What can hang from each mark:
j188: j152
j977: j152
j175: j152
j253: j497 j783
j341: j152
j152: j175 j176 j188 j341 j355 j779 j783 j993
j993: j152
j497: j253
j779: j152
j355: j152
j783: j152 j253

Every row comes from one small tree of marks. Brackets hold a mark, then the marks that hang from it, in the order of their numbers. Every link used is in the known rows. Which tree was each row made from?
Known rows:
(j977 (j152 j175 j188 j355 j993)): [  7   0  16  26  -1  12  -2  -6  -2  14 -11  11   1   9   6 -17   3 -10
  -1 -12   5 -12   5 -23  -3   1 -14  11  13  -2  -4   9   0 -17  13  -5
  12  11 -17   5  -5  -8 -11   1   0 -14 -14   1 -11  -3  -7   2 -10 -13
  -7   4]
(j993 (j152 j188)): [ -4  -8  -1  14   6   0 -16   8   9   5 -11   4   2  -5   8   5   3  -1
  -6  -4   0  -1  -3  -6   0  -4  -1   7   9  -4  -8   4  -5   2   3  -8
  15 -13  -7  -4 -14  -9   3  -3   5   3   9  -2   3   0   1   5 -16  -3
   0   4]
(j188 (j152 j176 (j783 j253) j993)): [  4 -10   5   0   2   0  -6  -2   6  -1  15   0   7  -2  -5   2  -9   0
   0  -1   0   2   9   8  -8 -17 -14  14  -4  -1  -4  -8   4   5  12   1
   7  16   0  -5   0  15   2   9   5   0  -1 -10 -12  -7  -3   0  -3   1
   8  -2]
(j341 (j152 j175 j188)): [  0 -12  11   8  -4   0  -5  -5   6   4  -5   7   5  -4   7   3   4  14
  -3  -1   7  -4   4  -5   0  -5  -7   9  13  -1 -15  10  -1 -10   3   0
   4  -2 -15   5  -6  -4   1   6   7  -1  12   2   4   0  -2  13 -13 -13
   1  -2]
(j152 j355 j779 (j783 j253)): [ 10   3  -2   6  -7  -8 -12  -6  12  -3  -6  14   2  -4 -12  15   7  -3
  -1 -10 -14  -8  -4  -7 -14   2   4  -4  -8 -12  -3  -3  -4  12  17 -23
  12   1   2  -6   9  11   9  -4 -14  22 -15  -7  -7  -6  -2 -14   1  -4
  11   2]
(j355 (j152 j176 j779)): [  1 -12  -4   9   3  11  -4  -3  -1  -1  15 -13   0  -4   9   3  -7 -10
   4  -7   8  -1   2   9  -1 -16  10   5  -5  11  -7   5  -1  -1   1 -19
   6  15  -6  -7   2  -3  -9   0   3  -4  -1  -4  -2  16 -13  -2  -9 -18
  17  -4]
(j977 (j152 j993)): [  8  -2   6  13  11  13  -9   0   3  14   3   4   8   6   3  -7   0  -9
   0 -11  -1   2   6  -8  -3 -14 -14  11   7   2   1   0   0 -10  14 -13
  12   3  -7  -5  -7  -2 -10  -2   5 -16  -7  -7 -15  -3   1   8  -7  -1
  -9   0]
(j152 j188): [  5 -12  -1   4   3   4 -15   0  11   5  -7  10  10  -8   0   4   5  -2
  -7  -9  -4  -4   8  -7  -4  -8   7   7  14  -2  -6  -3  -5   6  -1  -5
  17 -17  -2  -4 -10  -7  -4   2   0  10   6   1  -5  -1   0   3 -11   3
  -6  11]
(j355 (j152 j175 j176 j993)): [  3 -11  11  17  -2  16   0 -11  -5   2  17  -9  -8   3   9  -9 -12   2
   1   3  10   3   7   1   2 -12 -10  19  -1   7 -16   8   4  -9   7 -10
   3  24  -6  -4  -1  -5 -14  -1   8 -22  -4  -4  -9   8  -8   6  -9 -19
  11  -2]
(j188 (j152 j176 j341 j993)): [ -4 -14   2   6   3   8  10   0  -3  -4  12  -7   1   6   4 -11 -10 -14
  11  -4   7   2  10  15   0 -22 -11   9  -1  15   1   0   3  -5  12  -1
   3  28 -14  -2  -7   6  -4  -2  10 -10   2  -4  -7   5  -5   2  -4 -11
  11  -4]
(j188 (j152 j783)): [  7 -14   1 -10  10   2 -14   4   7   8  10   5  10 -12  -3   4   8   5
  -8  -4  -5   2  12  -3  -3 -25  -2  12   8  -5  -4  -2   3  18   5  -5
   3  -6   0   2  -3   5   2  14   2  10  -2  -9 -13  -1   2  -1 -11   6
  -3   0]
(j497 (j253 (j783 (j152 j341 j355)))): [ -2   9   1  -8  -8  -1  -6  -9  15  -8  -5   3   3  -6  -1   3  -2  -6
   6 -10 -14   3 -12   6 -10   2   6  -2   1 -10   5  -6   2   4   4  -9
  16  -1  10  -8  -1  12  15  -5  -2  16  -1  13 -13  -2   1  -2   0   5
   3  -5]
(j783 j152): [ 12 -10   1  -9   8  14 -13   8   4  10   0   2   9 -11  -6   2  10   6
   1  -9 -11   5   8   2   2 -22   1  10  13  -2   4 -11   4  12   2 -14
   6 -14   3   3  -7  -9  -4  -1   3   2   8   1 -17   3   4  10  -9   5
 -11   2]
(j779 (j152 j175 j188 j993)): [  2 -12  14  17  -6   7  -4  -5  -2   3  -1  10   4   1   9  -4  -5   8
  -2  -1   3  -1   5  -5   1  -3 -13  17  16   7 -21  13  -5 -10   9  -9
   2   1 -12  -3  -4 -14  -3   1   9  -8   4  -5   3   5   3  10  -8 -17
   0  -3]
(j993 j152): [ -2  -5  -2   9   7   3 -15   6  10   7  -4   1  -1   0   6   8   4   3
  -3  -4  -4   4  -4  -3   1  -8  -6   7   3  -4  -4   0   0   3  10 -15
  10  -8  -4  -4 -11  -7   4  -6   7  -4   8  -6  -2   1   5  10 -11  -2
   1   0]
(j175 (j152 j779 j993)): [  4  -6   0   6   1   6   2   2  -6   4   1  -3  -7   0   1   4   2  -2
  14 -13  -1  -1  -1   8  -2 -16  -4  11  -3   8  -6   4   0 -12  21 -10
   5  14  -8  -1  -3  -8  -1 -12   6 -12  -5 -14   1  14   0  10   3 -10
   3  -5]
(j497 (j253 (j783 (j152 j779)))): [ -1   6   0 -12  -7  -2  -9  -4  14  -6  -4   0   5 -12   1   8  -1   0
   6  -8 -11   5 -12   9  -9  -3   9  -2  -2  -6   5  -6   3   4   3 -14
  12  -4  13 -11   0  12  15  -1  -3  15   1  10 -12   1  -1   2   2   6
   5  -4]
(j977 (j152 j188)): [  6  -6   3   9   8  13 -16   3   7  15  -7   5  12  -2   8  -1   5 -11
  -6 -15   3  -8   7 -12  -5  -9   0   7  16  -1  -2   3  -6  -8   0  -7
  18 -13  -8  -3  -7  -6  -8   6   2  -2   0   1  -8   0  -4   5 -14   1
 -10   6]
(j783 (j152 j175 j355)): [ 14  -4  10   0  -4  15  -6  -1   0  11  -7   7  -1  -2  -5  -4  14   9
   2  -9 -10  -3   6  -9   3 -11  -2  11  14  -6   0  -4   9   6   7 -12
   1  -2  -5  12  -1 -12  -5  -2  -1  -3   0   5 -17   4   0   9  -9  -6
  -7   2]
(j253 (j783 j152)): [  5  -1   3 -13   2   7 -12   1   8   3  -1   2   7 -11  -1   4   2   5
   3  -9 -13   6  -3   3   0 -14   5   8   6  -3   2  -9   4  10  -1 -11
   8 -13   6  -3  -5   4   4   0   3   8   4  10 -17   1   1   6  -4   9
  -7  -1]
(j779 j152): [  6  -9   0   1   3   7 -14  -2   6   6   7   6  13  -1   6  12  -1   4
  -1  -7  -6   4   2   2  -1 -12  -3  10  12   5 -11   1  -3   4   5 -17
   4 -12  -6  -6   0 -11   1   2   7   2  10  -8   3  10   8  12  -9  -7
  -2  -7]
(j253 j497 (j783 (j152 j355))): [  2  10   4 -13  -5  -1 -12  -7  18  -2  -4   4   8  -6  -2   4  -2   0
   6 -13 -15   4 -15  -3  -7   1   7   3   1 -13   7 -10   6   8  -2  -7
  10  -5   7  -5  -1  12  17  -1  -4  17  -3  17 -17  -1  -1  -3   0  11
   0  -4]
(j993 (j152 j341)): [ -9  -7  -3  14   3   5  -8   6   7  -1  -8  -2  -7   3   9   4   2  -4
   1  -3   0   3  -4   4   1  -7  -6   2   2   1  -6   7  -4  -4  10 -14
   9  -1  -7  -7 -12  -3   4 -14   8  -5   7  -2   2   2   4   6 -11  -8
   6   1]
(j341 (j152 j175 j783)): [  8 -12  13   2  -3   1 -10  -7   4   7   3   8  -2  -6   0  11   5  24
  -5   4  -3   1   6  -7  -2  -8 -17  14   5  -8 -19   6   0  -3  11  -9
  -3  -1  -5   1  -1   4   3   4   6  -3   9  -6  -2  -6   4   8 -12  -9
   1  -1]
(j253 (j783 (j152 j993))): [  6   0   6  -6   3   5  -7   2   6   1   0   3   5  -7  -3  -4  -2   3
   5  -6 -12  10  -2   4   1 -14  -4  10   4  -1   3  -8   3   7   6 -11
   8  -4   5  -4  -8   4   2  -4   3   2  -1   7 -21  -2   2   5   0   8
  -7  -2]
(j977 (j152 j355 j993)): [ 11   4   6  18  10  10  -5  -4   2  15   0   9   9  11   1 -10   0 -15
   3 -16  -5  -3   2 -15  -5  -8 -14   8   6  -2   6  -2   1  -6  18 -13
  14   8 -12   2  -4  -5  -8  -4   1 -12 -13  -7 -15  -3   0   2  -7  -5
  -7  -3]
(j188 (j152 j175 j176 j783 j993)): [  7 -16  14   4  -3   8  -1  -5  -5   6  13   0  -6   0  -1  -5  -4   8
   1   5   4   0  15  -3   0 -19 -19  21   0   2 -11   2   7  -2  14  -1
  -3  23  -7   2  -1   7  -5   8   6 -14  -1  -8 -13  -3  -6   3  -8  -8
   5   3]
(j152 j176 j993): [ 10  -8   3  10   1   9  -2  -9   1   4   8   0   0   8  -4   2 -13  -4
   9  -4  -6   5   9   4  -1 -13 -15  15  -5   7  -2 -12   3  -8  15 -12
  10  17  -6  -9  -7   0 -11 -11   8 -17   7  -6  -9  -3  -2   7  -3  -4
   5   5]
(j783 (j152 j175)): [ 12 -10  10  -5  -2  18 -10   4   1  11  -4   2  -1  -7  -3  -1  13  15
   1  -3  -6   2  10  -3   5 -16  -3  14  14  -2  -3  -3   7   2   3 -12
   0  -6   0   6  -5  -9  -5  -1   4  -7   7   4 -18   5   1  16  -9  -2
  -9   4]
(j175 (j152 j188)): [  5 -10  -1  -1   0   8 -12   1   3  10  -5   1   2  -6   3  10   7  -1
   2 -15  -1  -7   3   1  -5 -11   6  14  12  -3 -12   1  -3  -5   3   5
  14 -10  -6   1  -6 -14  -2   0   7   1   7  -5   4  11   0  12  -8   0
  -6   3]
(j497 (j253 (j783 j152))): [  1   6   2 -14  -5   0 -13  -6  17  -3  -2   1   7 -11   0   8  -2   3
   2  -7 -14   6 -10   6  -8  -2   6   3   2 -11   4  -9   4   6   1  -9
  15  -8  16 -10  -2  12  14   1   0  14   3  11 -15  -3   3   5  -1  12
  -1  -4]

Which tree is each row?
[  3   3   2 -13  -4   4 -19   2  24  -5  -1  -1  14  -8  -3  11   2   5
  -1  -8  -9   6  -9  10 -10  -3   4   3   5 -13   6 -11   3   6  -4  -6
  13 -12  12  -8   0  12  16   1  -1  15   4   7 -16  -3   7  10   0  15
   0  -3]	(j783 j152 (j253 j497))
[  9 -10   8  -2  -4  16  -4   7  -5   6  -7  -1  -5  -9  -1  -1  14  11
   7  -6  -2   0   6   1   5 -17   1   7   8   6   0   3   5  -2   7 -20
  -4   2  -4   5  -1  -6  -4  -4   1  -5   2   3 -13  10  -4  12  -5 -10
  -1   3]	(j783 (j152 j175 j779))
[  5   2   2 -10  -9   9 -16  -5  19  -4   3  -8  10  -1  -4  15  -7   1
   5  -7  -7   2  -7  14 -10   0   1   5  -2  -8   5 -17   5  -2  -5  -4
  13   0   9 -11   1  13  12   0   2   8  12   9 -12  -3  -1  11  -1   9
   7  -1]	(j783 (j152 j176) (j253 j497))
[ -1  -7   2  25  -3   0   9  -5   2  -8 -11  17   2   6  -4 -18  -3 -19
   3 -11  -4  -6   5  -6  -5  -1  -4   2   9   3  -3   4  -9  -3  15  -5
  17  13 -15   0 -11  -5  -4 -15  -1   6 -13   0  -4  -4  -1 -14  -5 -12
   4   6]	(j152 j188 j341 j355 j993)
[  6 -12  12   9  -8  23   8  -1 -12  -1  -1  -5 -13   6  -2 -12  -4   2
  13   0   1   2  12  10   5 -14 -16  16   4  10  -4   0   3 -16  11 -10
  -1  23  -7  -1  -7  -5 -11 -14   9 -22   8   5 -13   4  -5  11  -5 -15
   4   4]	(j783 (j152 j175 j176 j341 j993))
[-10 -15   5   4  -6   9  10   4  -3  -5   1  -5  -8  -1  11  -9   8  -3
   8  -4  13  -5   5  10   3 -20   3  -1   2  15  -3  18   4  -7  10 -10
  -7  21 -15   3   0   6   1   2   2  -2  -7   2  -5  14  -8   4  -2 -18
  14  -5]	(j188 (j152 j175 j341 j779))
[  2  -5  -1  -2  -7  13  -6   1   9  -8   0  -9   3   1  -3   7  -4  -8
   7  -7  -3   0   1  22  -6  -8   0   3   1   2   2 -11   0  -5  -1  -7
  12   5   2  -9  -1   7   3  -7   5   3  13   8  -9   2  -3  10  -2  -1
   7   0]	(j783 (j152 j176 j341) j253)
[  0   5   4 -18  -3   2 -15  -3  19  -2  -1   0   7 -10   2   7  -2   5
   5  -8 -12   7 -13   2  -6  -3   7   5   1 -10   4  -8   3   6  -4  -8
  10  -8  12 -10  -4  14  16   0   0  13   2  16 -17   0   1   2  -1  14
   0  -3]	(j253 j497 (j783 j152))
[ 12   2   0  -2  -5   0 -16  -7   9   7  -2   7  -2  -1  -8  18   7   3
   1 -13 -13  -9  -3  -3 -13  -3  -2  12   1 -19 -12  -5   0   4  14  -1
  14  -4   2   0   5  -1   7  -2  -1   9  -4 -11  -2   1   4   4  -2   2
  -1  -2]	(j175 (j152 j355 (j783 j253)))
[  0  -1  12  -4 -15   6 -16  -2  20  -5 -11   2   6  -9   1   5   4  11
  -5  -4   0  -3  -6   1  -8   8   5   6  11 -14  -5   0   1  -5  -8   2
  12  -8   8  -5  -2   8  14   6  -2  13   3  14 -11  -4   0  11  -3   6
   1   4]	(j783 (j152 j175 j188) (j253 j497))
[  2 -13   2  19  -5   3   5  -3  -7  -5  -3   0  -1   1   0  -4 -11 -13
  11  -7   5  -6   6   4  -2  -7  -4   6  -5  17  -3   0  -7 -14  13 -12
  11  22 -15  -9  -8  -2  -9 -11   1  -6   2  -4   1   2 -15  -4  -3 -16
  13   9]	(j152 j176 j188 j779 j993)
[ 10  -5  12   7  -6  -4  -8 -13   3   8   0  14  -1  -1  -4   8   6  18
  -3  -1  -6  -5   3 -14  -4  -3 -16  10   5 -12 -15   3   2   1  14  -9
  -1   4 -11   8   3   1   4   3   2   1   2  -6  -1  -6   1   3 -12 -13
   2  -4]	(j341 (j152 j175 j355 j783))
[  3  -1  -1  15   1   3  -9  -5   6   7  -5  -2  -4  11   3   9  -5  -7
   5  -9  -5  -5  -5  -5   0  -2  -8   7  -4  -4   0  -7   3  -1  11 -12
  13   9 -14  -3  -7  -8   1  -9   5  -8  12  -3   2   0  -5   4 -12 -11
  10  -1]	(j993 (j152 j176 j355))
[ 13 -16   1   3  -3   6 -19  -7   4   6  -1   7   2  -8  -7  13  -3  -1
  -6  -4  -8  -9  14  -8  -7  -6  -4  16   5  -6 -16  -8 -10   2  -1  -5
  16  -7   2 -11  -6   1  -8   2  -1   5  14  -2  -3  -8 -10  -7 -16   2
   1  19]	(j152 j176 j188 j783)
[ -7 -10   6  22 -10   6  -4   0  -3   0 -14  -7 -16   3  13   5  -1   1
   5  -2  13 -11  -3  -3   3   3  -4   6  -2   8 -13  12  -3 -19   8 -12
   6  13 -17  -6  -7  -6   0  -7   5 -11  13   2  10   7 -16   6 -12 -23
  17   6]	(j993 (j152 j175 j176 j188 j779))
[  0 -11  16  17  -4  -1   2  -6   0   0  -2   8   3   0   6  -7  -2  14
  -2   1   7   1   5  -5   0  -5 -17  13  11   2 -14  10  -1 -14  11   0
   2   9 -16   5 -10  -4   0   1   9  -9   5  -3   1  -4   1  10  -9 -15
   1  -4]	(j341 (j152 j175 j188 j993))
[  6 -13   5  -3  10   0  -8   6   3   5  12   7   8  -9  -4  -5   3   4
  -5  -1  -5   8  13  -3  -3 -25 -12  15   6  -1  -3  -1   2  15  15  -5
   3   4  -1   2  -6   6   0   9   3   2  -8 -14 -16  -5   4  -2  -7   4
  -3  -1]	(j188 (j152 j783 j993))
[ -3   6   4  -7  -7   0  -4  -6  13 -10  -3   2   2  -6   0   0  -7  -3
   6  -5 -12   9 -10  10  -9  -1  -1   3   1  -5   3  -4   1  -1   7  -9
  13   3  13 -12  -5  13  13  -8   2   9  -1  10 -15  -4   3   1   2   6
   3  -4]	(j497 (j253 (j783 (j152 j341 j993))))
[ -3   5   9 -11 -13   4  -7  -5  12  -5  -6  -3  -4  -8   5   5   0   9
  10  -6  -4   3 -15   2  -3   0   7   2  -3  -4   0   3   5  -5  -1 -13
   1   4   7  -9   1  16  16  -2  -3   8  -3  18 -14   4  -5   3   3   2
   7  -3]	(j253 j497 (j783 (j152 j175 j779)))
[ -6  -5   5  17  -5   4  -6   4   0   4 -11  -3 -16   2  11   5   8   8
   4   0   5  -2  -7  -4   4  -3  -6   3  -3   4  -8  15   2 -10  15 -22
   0   7 -11  -4  -5  -4   4  -9   3 -10   3  -3   2   7  -4  11  -8 -18
  12  -1]	(j993 (j152 j175 j779))
[ -1  -8  -3  15  -4   2   0  -5   7  -4 -14  13   4   2  -1  -6   4 -18
   0 -14  -5 -12   5  -5  -6   1   8  -3  11  -1  -3   3  -8   2   4  -5
  17   0 -13   0  -7  -6  -2  -9  -4  15  -4   7  -1   1  -4 -11  -9  -9
   4   8]	(j152 j188 j341 j355)
[  3  -5  10  -6  -8   8 -10   0   6   2 -10   3   1 -10   3  -2   4   9
   0  -5  -5  -1  -1  -3   1  -6   5  11  12  -4  -7  -1   2   1  -5  -5
   8 -12   2  -1  -5   1   3   3   2   6   4  16 -15   1  -5   7  -6   3
  -6   3]	(j253 (j783 (j152 j175 j188)))
[  7  -5  16  25  -9   2   3 -11   1   3 -13  19  -4   5  -3 -16   2   1
  -1  -5  -3  -9   6 -21  -1   3 -10  11  10  -5 -10   6   1  -6  15  -3
  10  12 -14   7  -7  -9  -7  -4  -2  -5 -12   1 -10  -6  -3  -2  -6 -14
  -1   8]	(j152 j175 j188 j355 j993)
[ -2 -16   1  19  -5  -2   4   5  -8 -13 -10  13  -7  -9  -5  -8   0  -8
   1  -2   0  -3   9   0  -7  -5  -6   3   2  10 -14  15 -20  -6  18 -18
   8  12  -4 -12 -10   5  -3 -17  -4   8 -14  -7  -2  -5  -6 -21  -4 -14
   9  12]	(j152 j188 j341 j779 j783 j993)
[  8  -9   2  -6   8  -2 -10   1   7   9   7  10  11  -8  -6   0   9   0
  -6  -9  -9  -3   9  -9  -5 -20  -1   8   7  -9   0  -5   4  22  10  -4
   5  -1  -5   8   1   3   3  12  -3  13  -9  -9 -13  -1   0  -8 -10   3
  -2  -2]	(j188 (j152 j355 j783))
[  4 -10  10  18 -16   4  -4 -10   0  -1 -18  19 -13  -1  -4  -5  10   1
  -6  -2  -4 -17  10 -19  -6   7  -3   7  12 -10 -21  14  -9  -2   8  -6
   8   3  -6   0  -1  -1  -3  -6  -7   9  -9   5  -4  -7  -7 -16 -12 -14
   4  16]	(j152 j175 j188 j341 j355 j783)
[  8 -14   8   8  -4  15 -13 -11  -3   6  15  -6  -9  -5   6   4  -4  10
  -7   5   4  -3  10  -5  -1 -11  -5  20   0  -5 -24   8  -1  -1   0 -11
   3  10   3  -7   4  -1 -12   5   3 -10   0  -4  -8   5 -10  -1 -15 -13
  10   4]	(j355 (j152 j175 j176 j783))
[  0   0   8  18  -3   3  -8  -4   6   9 -11   5 -11   8   6   1   7   6
   0  -4  -2  -5  -6 -14   2   1  -9   7   2  -8  -7   6   6  -2  15 -13
   6   4 -13   3  -4  -9   3  -7   3  -9   2  -1  -2   1   1   9 -11 -13
   5  -1]	(j993 (j152 j175 j355))
[ -1  -6   5  21 -22  11  15 -17  -8  -7  -9  -4 -24  16   3  -3  -1 -13
  21  -8   5 -17   0   3  -1   2  -1  -4 -12  13  -5   9   3 -23  15 -20
  -1  39 -22  -3   6   2  -6 -19  -3 -12  -2   8   4  11 -20  -4  -1 -34
  26   4]	(j152 j175 j176 j341 j355 j779)
[ -7  -1  -3  19   2   1  -3   2   6  -1 -10   3  -7   8   5   1   2 -10
   4  -8  -4  -3  -7  -2  -2  -1  -5   0   2  -2  -1   4  -3  -1  14 -14
  11   5 -12  -2  -9  -5   5 -15   4  -1   1  -2   2   3   2  -1 -10 -13
   9  -2]	(j993 (j152 j341 j355))
